Every row comes from one small tree of marks. The marks that hang from a mark follow it in brackets, in the order of their numbers. Every link used is in the known rows. Which tree was each row made from?
Known rows
k_456{k_965{k_21}}: -6, -9, -2, 14, -2, -5, 4, 1, -15, -13, 17, -2, -8, -4, 10, -11, -8, 4, -1, 5, -2, -3, -20, 9, -4, -16, -2, 13, -12, -3, -1, 16, 0, -6, -11, -2, 1, -13, -2, 13, 4
k_456{k_965{k_733{k_653}}}: -12, 10, 10, 8, -6, 10, 2, -1, 3, -24, -1, -5, 2, 10, -7, -13, -25, -9, -10, -7, -23, 12, 3, -1, -11, -42, -23, 13, 2, -7, -11, -3, 6, 0, -7, -9, -11, -14, -6, 6, 4
k_965{k_733}: 6, 8, 6, -10, -13, 17, -12, 2, 7, -9, -3, 7, -8, 11, -1, -4, -10, 1, -3, -16, -19, 6, 5, -11, -2, -14, -16, -2, 3, -1, -4, 4, -1, -7, -7, -5, -9, 1, 2, -8, -5
k_653{k_63{k_965{k_21}} k_733}: -1, -23, -19, 23, -17, -1, -14, 24, -10, -28, 13, -22, -21, 15, 27, -28, 5, 1, -5, -18, -22, 24, -26, 10, -11, -30, 16, 6, 25, 4, 10, 7, 20, -41, 18, -28, -2, -17, 7, 16, 8
k_456{k_965{k_21 k_733{k_653}}}: -16, -1, 15, 6, -14, -4, -1, 0, -15, -27, 8, -2, -19, 9, 2, -20, -30, -13, 5, -19, -25, 8, -9, 5, -11, -45, -17, 17, 6, -9, -12, 13, 1, -2, -13, -10, -15, -21, -13, 12, 13
k_456{k_965{k_21 k_733{k_653{k_63}}}}: -29, 4, 15, 21, -17, 3, 6, 9, -18, -33, 12, 0, -20, 7, 9, -25, -18, -12, 8, -22, -29, 17, -14, -1, -15, -49, -17, 15, 19, -9, -2, 15, 9, -25, 2, -13, -15, -26, 0, 22, 15
k_965{k_21{k_8} k_733}: 4, -16, 12, -20, -31, -7, -13, 8, -26, -13, -8, 17, -21, 3, 9, -21, -4, -16, 0, -27, -34, -5, 5, -19, 10, -6, 2, 7, 12, 11, 11, 18, -16, -18, -24, -8, -17, 0, -19, -7, -16
k_63{k_653{k_733} k_965}: -6, -13, -13, 4, -21, 3, -23, 20, 9, -17, 1, -25, 9, 5, 14, -22, -9, -4, -21, -1, -20, 33, -13, 10, -2, -37, 6, 3, 3, 0, -2, -7, 21, -11, 16, -37, 5, -2, -7, -3, 15
k_21{k_8 k_965{k_733{k_653{k_63}}}}: 0, -3, 21, 2, -24, 5, 16, 12, -30, -25, -37, 8, -10, -8, 10, -27, -12, -21, -6, -31, -47, 17, 24, -17, -5, -15, -4, 11, 38, 12, 18, -6, -9, -50, 4, -12, -9, -8, -15, 12, -19
k_965{k_456 k_733}: 5, 7, -2, -22, -25, 5, 9, 12, 8, -17, -5, 15, -5, 15, 7, -9, -7, 6, -12, -26, -30, 17, 12, -28, 1, -18, -14, -10, 8, -3, -6, 4, -3, -5, -9, -17, -1, 8, 3, -5, -13
k_456{k_965{k_21{k_8} k_733{k_653}}}: -14, -12, 20, -1, -21, -15, -2, 6, -28, -30, -11, 7, -11, -3, 0, -24, -21, -21, -8, -13, -38, 1, 1, -7, 1, -38, -9, 23, 9, 6, 3, 14, -11, -8, -23, -9, -18, -13, -28, 7, -1
k_63{k_653 k_965{k_21 k_456}}: -8, -18, -7, -16, -42, -27, 4, 24, -1, -27, 17, 1, -12, -5, 31, -26, -13, 3, -7, -23, -25, 31, -12, -3, 2, -24, 9, 3, 1, 2, 1, 17, 2, -7, 2, -31, 10, 5, -16, 9, 10
k_965{k_21{k_8} k_456 k_733{k_653}}: -6, -11, 20, -28, -48, -36, 11, 10, -24, -31, -20, 15, -24, 4, 7, -31, -14, -19, -4, -44, -49, 12, 14, -30, 7, -29, 3, 7, 28, 6, 0, 13, -16, -7, -24, -18, -14, 1, -34, 1, -3
k_63{k_653{k_733} k_965{k_456}}: -1, -10, -21, -9, -34, -10, -1, 30, 17, -26, -3, -21, 9, -2, 23, -25, -7, 3, -27, -11, -32, 44, -9, -10, -3, -42, 9, -3, 7, 0, -4, -5, 17, -12, 14, -48, 13, 7, -6, -3, 10
k_965{k_21{k_8} k_456 k_733{k_653{k_63}}}: -16, -8, 17, -15, -49, -26, 16, 22, -26, -36, -18, 16, -20, 0, 13, -33, -3, -24, 4, -47, -53, 18, 9, -34, -1, -31, 3, 5, 43, 6, 5, 19, -11, -29, -6, -21, -15, -6, -17, 12, -1
k_21{k_8 k_965{k_456 k_733{k_653{k_63}}}}: 2, -2, 15, -10, -39, -6, 31, 21, -22, -36, -38, 15, -11, -12, 17, -31, -8, -10, -14, -39, -58, 28, 29, -30, -6, -20, 1, 4, 40, 14, 16, -2, -10, -48, 3, -22, 0, 2, -12, 15, -23
k_8{k_21{k_965{k_456}}}: 33, -3, -15, -14, -13, -15, 18, 8, -16, -18, -25, 6, -10, -4, 22, -21, -7, 15, -10, -15, -34, 1, 1, -27, -8, 1, 12, 9, 7, 7, 18, 10, -9, -17, -12, -19, 13, 14, -9, 14, -16
k_8{k_21{k_965{k_456 k_733}}}: 37, 4, -9, -28, -25, 2, 7, 7, -14, -26, -25, 17, -18, 13, 22, -28, -17, 14, -14, -32, -50, 10, 6, -40, -8, -11, -7, 5, 11, 6, 14, 15, -9, -25, -22, -25, 2, 13, -3, 5, -22

Write each row's tree
-2, -13, -6, 9, -25, 12, -11, 23, -5, -31, 25, 4, -29, 19, 24, -23, -5, 4, 2, -31, -29, 23, -15, 0, -10, -25, -11, 8, 17, -1, 9, 13, 7, -41, -1, -18, -9, -14, 4, 11, -7
k_653{k_63{k_965{k_21 k_733}}}
16, -5, 12, -23, -36, -15, 28, 12, -22, -34, -42, 13, -11, -5, 11, -29, -18, -11, -20, -35, -54, 25, 34, -30, 2, -17, 0, 6, 25, 11, 9, -4, -21, -26, -14, -21, -1, 6, -27, 6, -26
k_21{k_8 k_965{k_456 k_733{k_653}}}
4, -19, 4, -23, -33, -38, 14, 14, -25, -16, -13, 15, -12, -9, 15, -20, 7, -9, -8, -20, -27, -2, 6, -21, 10, -2, 17, 2, 11, 13, 14, 18, -18, -11, -18, -12, 1, 6, -21, 3, -12
k_965{k_21{k_8} k_456}
26, -10, 8, -14, -20, 15, 0, 9, -23, -14, -31, 16, -7, -8, 12, -18, -11, -6, -17, -20, -38, 5, 24, -19, 4, 5, -5, 7, 11, 19, 19, -1, -18, -38, -15, -10, -2, 6, -14, -3, -35
k_21{k_8 k_965{k_733}}
-5, -21, -6, 4, -34, -12, -26, 21, -9, -22, 10, -23, -11, 5, 28, -32, -11, -8, -9, -15, -23, 31, -24, 14, -1, -37, 16, 7, 5, 0, -3, 7, 14, -16, 8, -37, -2, -6, -13, 3, 21
k_63{k_653{k_733} k_965{k_21}}
16, 4, 12, -14, -30, -5, 29, 7, -8, -29, -25, 7, -19, 10, 14, -23, -28, 3, -9, -37, -39, 31, 24, -17, -9, -23, -12, 0, 21, -2, -7, -5, -12, -22, -6, -19, 2, 1, -12, 9, -10
k_21{k_965{k_456 k_733{k_653}}}
1, -14, 3, -4, -19, 1, -8, 8, -24, -22, -1, 13, -8, -6, 8, -19, -12, -10, -14, -8, -36, -8, -3, -13, 4, -23, -7, 16, -4, 12, 12, 18, -11, -18, -25, -10, -13, -7, -14, 2, -17
k_456{k_965{k_21{k_8} k_733}}
8, 8, 11, 6, -14, 6, 3, 3, -26, -28, -29, 2, -22, 11, 12, -34, -21, -4, 8, -32, -48, 10, 0, -19, -19, -23, -6, 16, 35, 3, 13, 2, 6, -39, 1, -16, -11, -6, -5, 20, 0
k_8{k_21{k_965{k_733{k_653{k_63}}}}}
9, 10, 4, -7, -28, -4, 19, 12, -19, -39, -33, 7, -21, 10, 21, -36, -17, 3, 0, -43, -60, 23, 5, -35, -20, -32, -3, 10, 39, 1, 16, 7, 0, -37, 0, -27, -2, 0, -5, 22, -6
k_8{k_21{k_965{k_456 k_733{k_653{k_63}}}}}
9, -14, 6, -32, -46, -19, 5, 15, -20, -25, -11, 22, -20, -1, 13, -22, -4, -9, -10, -37, -47, 4, 11, -35, 11, -14, 3, 1, 15, 10, 9, 22, -19, -16, -28, -19, -10, 7, -18, -4, -19
k_965{k_21{k_8} k_456 k_733}
-5, 9, 10, -19, -28, -12, 15, 6, 5, -24, -12, 8, -10, 16, -2, -15, -19, -6, -4, -34, -32, 25, 14, -24, -3, -34, -14, -3, 19, -9, -14, -2, -2, 4, -7, -19, -7, 1, -9, 2, 4
k_965{k_456 k_733{k_653}}
0, -3, 0, -1, -14, 3, -4, 10, 14, -30, 4, -6, -13, 23, -2, -13, -24, -5, -10, -23, -28, 28, 7, 6, -9, -36, -17, 12, 12, -3, -4, -9, 5, -4, -5, -14, -8, -6, -14, 5, 1
k_63{k_965{k_733{k_653}}}
-18, -26, 4, 11, -20, -30, 7, 24, -23, -34, 0, -8, -19, -2, 10, -25, 2, -24, 0, -22, -29, 17, -5, 8, -1, -22, 13, 21, 33, 11, 22, 2, 1, -32, 2, -10, -5, -15, -26, 24, 4
k_733{k_653{k_63{k_965{k_21{k_8}}}}}
16, -7, -18, -18, -23, 8, 3, 25, 22, -33, 10, 9, -7, 16, 13, -10, -11, 17, -25, -24, -32, 28, 8, -19, -4, -27, -15, -2, 2, 0, 3, 1, 1, -13, -9, -27, 7, 9, -1, -2, -17
k_63{k_965{k_456 k_733}}
0, -29, -11, -18, -54, -33, -8, 33, -14, -34, -10, -13, -2, -12, 29, -42, -2, -13, -26, -23, -48, 32, -9, -15, 8, -38, 25, 7, 14, 16, 9, 11, 4, -22, 0, -48, 6, 9, -27, 0, 3
k_63{k_653{k_733} k_965{k_21{k_8} k_456}}
-1, -25, 9, -11, -31, -22, -10, 15, -16, -37, -5, 3, -26, 10, 4, -27, -18, -22, -8, -32, -42, 15, 5, -3, 4, -29, 0, 22, 19, 12, 11, 5, -9, -16, -21, -15, -17, -7, -33, 7, -3
k_63{k_965{k_21{k_8} k_733{k_653}}}
13, 2, 20, -2, -17, 5, 13, -2, -15, -20, -22, 0, -17, 8, 7, -21, -31, -1, -1, -27, -29, 24, 19, 1, -10, -16, -12, 8, 18, -1, -4, -8, -5, -23, -3, -8, -8, -7, -11, 5, -5
k_21{k_965{k_733{k_653}}}
-7, 0, 20, -20, -41, -27, 13, 6, -14, -31, -1, 9, -30, 18, 9, -28, -22, -10, 7, -43, -36, 22, 4, -19, -5, -36, -6, 0, 22, -7, -14, 15, -10, 1, -17, -19, -13, -5, -14, 8, 13
k_965{k_21 k_456 k_733{k_653}}
-15, -13, -5, 8, -29, -31, 28, 26, -6, -40, 12, -7, -26, 6, 22, -27, -5, 0, 2, -33, -27, 33, -11, 1, -11, -34, 7, 8, 29, -5, 5, 8, 6, -24, 11, -21, 6, -13, -7, 31, 13
k_733{k_653{k_63{k_965{k_21 k_456}}}}
5, -23, 2, -23, -45, -35, 10, 24, -12, -46, -10, 7, -25, 10, 12, -34, -15, -14, -18, -43, -54, 25, 9, -20, 4, -34, 0, 15, 22, 11, 11, 7, -11, -12, -26, -24, -7, -2, -33, 8, -8
k_63{k_965{k_21{k_8} k_456 k_733{k_653}}}
-27, 11, 6, 23, -6, 19, 9, 8, -1, -29, 2, -5, 3, 3, -4, -16, -16, -8, -4, -8, -27, 19, -2, -5, -17, -46, -23, 11, 17, -7, -5, 0, 15, -20, 12, -11, -9, -20, 5, 16, 5
k_456{k_965{k_733{k_653{k_63}}}}
2, -21, -12, -16, -46, -8, 5, 37, -9, -44, 1, 15, -20, 4, 27, -28, 6, -5, -18, -41, -55, 24, 0, -29, 1, -25, 0, 6, 25, 12, 23, 16, -5, -43, -9, -27, -1, 3, -9, 12, -25
k_653{k_63{k_965{k_21{k_8} k_456 k_733}}}
24, 8, 2, -22, -25, -12, 13, 4, -14, -33, -37, 7, -23, 12, 13, -35, -26, 3, -6, -38, -55, 17, 9, -33, -12, -25, -5, 13, 24, 3, 6, 5, -10, -15, -19, -27, -4, 6, -19, 13, -8
k_8{k_21{k_965{k_456 k_733{k_653}}}}
5, -31, -24, 0, -36, -25, 5, 39, -21, -41, -7, -12, -13, 0, 29, -34, 14, -5, -22, -26, -46, 27, -11, -17, 0, -31, 24, 4, 32, 15, 23, 10, 6, -46, 5, -38, 6, -4, -5, 14, -9
k_653{k_63{k_965{k_21{k_8} k_456}} k_733}
-14, -5, -14, 8, -18, -17, 30, 27, 13, -36, 2, -10, -5, 3, 12, -16, 0, -1, -8, -20, -23, 35, 2, -3, -12, -33, 0, 4, 27, -2, 4, -6, 13, -18, 17, -22, 11, -8, -3, 24, 5
k_733{k_653{k_63{k_965{k_456}}}}
0, -3, -13, 6, -12, 29, -11, 24, 15, -27, 14, 1, -8, 14, 10, -10, -3, 6, -11, -20, -27, 26, 0, -7, -9, -23, -16, 3, 13, 1, 13, -1, 15, -39, 8, -16, -2, -5, 11, 8, -14
k_653{k_63{k_965{k_733}}}
20, 5, 9, -9, -13, -2, -3, -6, -22, -25, -31, 2, -22, 15, 4, -30, -30, -6, 2, -28, -44, 9, 4, -18, -12, -23, -5, 19, 20, 2, 10, 0, -4, -15, -16, -13, -12, -1, -19, 9, -2
k_8{k_21{k_965{k_733{k_653}}}}
30, -10, -2, -27, -35, 0, 26, 18, -18, -25, -36, 21, -6, -9, 19, -20, -9, 1, -27, -29, -48, 16, 28, -36, 3, -1, -2, 0, 13, 17, 17, 4, -20, -36, -17, -21, 7, 13, -12, -4, -42
k_21{k_8 k_965{k_456 k_733}}
-6, -6, -4, -13, -29, 17, -20, 20, 18, -22, 8, 3, 2, 4, 11, -17, -20, -1, -16, -17, -28, 33, 1, -1, 0, -29, -16, 7, -5, 0, -1, 0, 12, -10, 2, -26, -1, 5, -9, -8, 2
k_63{k_653 k_965{k_733}}
-3, -19, -17, 4, -26, -15, 19, 29, -2, -33, 19, 0, -19, 5, 32, -21, 8, 9, -4, -26, -22, 27, -15, -7, -7, -17, 8, 2, 19, 3, 11, 16, 5, -33, 6, -23, 11, -6, 4, 23, -2
k_653{k_63{k_965{k_21 k_456}}}
-3, -1, -9, -25, -42, 5, -4, 29, 22, -30, 4, 7, 1, 5, 20, -21, -16, 4, -25, -30, -40, 41, 6, -19, -1, -37, -14, -3, -1, -3, -1, 2, 8, -8, -1, -37, 8, 13, -9, -6, -4
k_63{k_653 k_965{k_456 k_733}}
4, -11, -31, 14, -20, 3, 9, 33, 12, -32, 3, -21, -1, 9, 21, -21, 11, 11, -25, -13, -31, 36, -6, -13, -13, -38, 9, -5, 24, 1, 10, -3, 22, -35, 22, -37, 12, -3, 14, 13, -5
k_653{k_63{k_965{k_456}} k_733}
6, -4, -7, -14, -25, -8, 12, 21, 18, -40, 0, -5, -11, 22, 5, -17, -22, 0, -20, -35, -37, 41, 13, -13, -9, -41, -16, 5, 15, -5, -3, -6, 5, -3, -10, -25, 1, 0, -15, 6, -2
k_63{k_965{k_456 k_733{k_653}}}
